Each row was made from one small tree. The marks that hang from a mark follow it in brackets, in the order of their numbers. Every link used is in the known rows. Write each row's tree.
In the rows, 128 means zero.
Known rows:
k_281[k_883[k_523[k_242[k_926]]]]: [132 117 110 139 132 144 123 113 143 131 116 131 112 130 121 165 124 107
 105 128]
k_242[k_523 k_926]: [116 126 113 123 135 123 148 112 136 130 131 142  63 132 110 164 130 105
 112 113]
k_883[k_523]: [137 126 124 131 132 136 126 112 139 141 134 130 136 129 131 169 138 124
 132 128]
k_242[k_281 k_523]: [116 127 139 112 137 128 137 121 145 126 135 136  55 129 123 171 144 122
 128 102]
k_926[k_804]: [139 128 124 112 128 139 130 117 131 141 138 143  99 125 120 140 127 115
 147 123]
k_242[k_281 k_523[k_883] k_926]: [112 130 139 118 131 139 162 136 145 128 142 133  58 140 125 176 133  99
 111 111]
k_281[k_242[k_523 k_926] k_883]: [116 127 120 140 135 139 136  99 148 126 119 148  14 129 110 185 127 106
 106 115]
k_281[k_242]: [141 126 120 126 134 142 132 121 145 131 131 144  72 125 130 183 137 127
 124 117]
k_176[k_926]: [130 126 141 111 137 134 123 119 132 143 135 125  97 120 122 143 132 132
 119 122]
k_176[k_523[k_242] k_926]: [135 102 109 108 150 135 121 110 138 139 128 120  75 115 118 176 134 148
  93 113]
k_281[k_242[k_926]]: [129 130 109 132 131 140 144 123 138 126 128 150  60 132 121 182 128 117
 110 117]
k_242[k_926]: [127 129 119 127 134 133 138 128 129 130 131 139 105 132 123 152 126 112
 115 120]
k_883[k_523[k_242[k_926]]]: [135 118  88 127 128 131 136 116 140 132 123 137 117 133 121 173 128 110
 104 121]
k_926[k_242[k_281 k_523] k_804]: [131 130 130  97 133 129 127 126 142 138 139 150  40 127 106 166 135 116
 158 121]
k_804[k_926]: [131 120 137 121 134 139 127 120 128 143 133 133  79 132 129 169 130 124
 123 122]
k_926[k_242[k_281]]: [140 128 143 114 144 136 119 154 140 131 142 134  93 128 125 166 141 131
 143 125]
k_926[k_242[k_281[k_883] k_523] k_804]: [127 127 148 110 137 141 115 121 146 138 132 145  35 124 105 155 130 111
 159 124]
k_523[k_242]: [142 114 103 114 141 140 130 130 145 132 134 133 107 120 127 158 136 116
 112 113]
k_523[k_242[k_281 k_926[k_804]] k_883]: [134 125 120 105 122 150 155 144 141 131 140 140  72 137 128 152 123  94
 121 117]
k_176[k_926[k_242]]: [142 126 132 110 146 132 112 133 134 147 138 130  95 115 114 149 130 133
 130 134]

Write each row's tree:
[121 126 116 125 130 135 160 122 143 137 142 135  72 133 115 168 127  91
 107 118] : k_242[k_523[k_883] k_926]
[131 132 119 143 116 149 126  90 138 135 118 153  65 137 116 173 116 109
 133 136] : k_281[k_242[k_926[k_804]] k_883[k_523]]
[119 130 113 131 123 141 139  88 143 131 121 159   4 131 104 169 118  98
 126 119] : k_281[k_242[k_523 k_926[k_804]] k_883]
[124 104 155 115 152 148 109 116 144 129 119 113  57 117 125 179 135 149
 101 109] : k_176[k_523[k_242[k_281[k_883]]] k_926]
[125 127 104 129 127 141 164 116 151 131 139 145  26 135 118 196 130  98
 102 118] : k_281[k_242[k_523[k_883] k_926]]
[126 122 129 135 137 143 127  98 155 129 123 142  27 120 115 183 136 116
 118 113] : k_281[k_242[k_523] k_883]
[132 123 167 132 135 148 101 128 138 141 125 131  78 136 127 189 132 132
 139 140] : k_804[k_926[k_242[k_281[k_883[k_523]]]]]
[126 126 133 116 130 148 129 128 139 123 121 143  64 133 121 140 120 104
 126 113] : k_523[k_242[k_281[k_883] k_926[k_804]]]
[139 120 117 114 141 138 141 135 152 149 151 133  79 121 114 174 136 101
 128 131] : k_926[k_242[k_523[k_883]]]
[119 135 158 125 128 148 128 125 130 125 125 142  71 137 122 131 119 107
 140 120] : k_242[k_281[k_883] k_926[k_804]]
[115 125 161 126 142 139 127 118 149 126 128 129  57 126 122 163 138 120
 129 106] : k_242[k_281[k_883] k_523]
[123 121 164 119 144 138 115 122 142 138 127 135  14 131 114 186 133 122
 130 123] : k_804[k_926[k_242[k_281[k_883] k_523]]]
[139 132 153 123 128 147 102 125 142 142 129 140  98 129 119 157 128 121
 168 142] : k_926[k_242[k_281[k_883[k_523]]] k_804]
[122 137 137 112 125 137 140 129 126 126 133 148  75 140 123 142 123 110
 142 117] : k_242[k_281 k_926[k_804]]
[134 123 155 110 141 139 117 148 131 137 137 136  60 135 128 184 135 132
 136 128] : k_804[k_926[k_242[k_281]]]
[135 122  92 109 127 135 142 122 134 134 130 149  81 130 112 142 119  99
 117 117] : k_523[k_242[k_926[k_804]]]
[122 112 128 120 137 150 127 115 136 124 119 137  47 132 118 174 120 120
 113 113] : k_176[k_523[k_242[k_281[k_883] k_926[k_804]]]]
[122 133  93 119 119 129 151  93 139 132 129 164   7 135 102 176 123 103
 126 114] : k_281[k_242[k_523 k_926[k_804]]]
[107 133 147 121 128 139 137 107 138 126 124 146  34 136 108 144 122 102
 136 112] : k_242[k_281[k_883] k_523 k_926[k_804]]
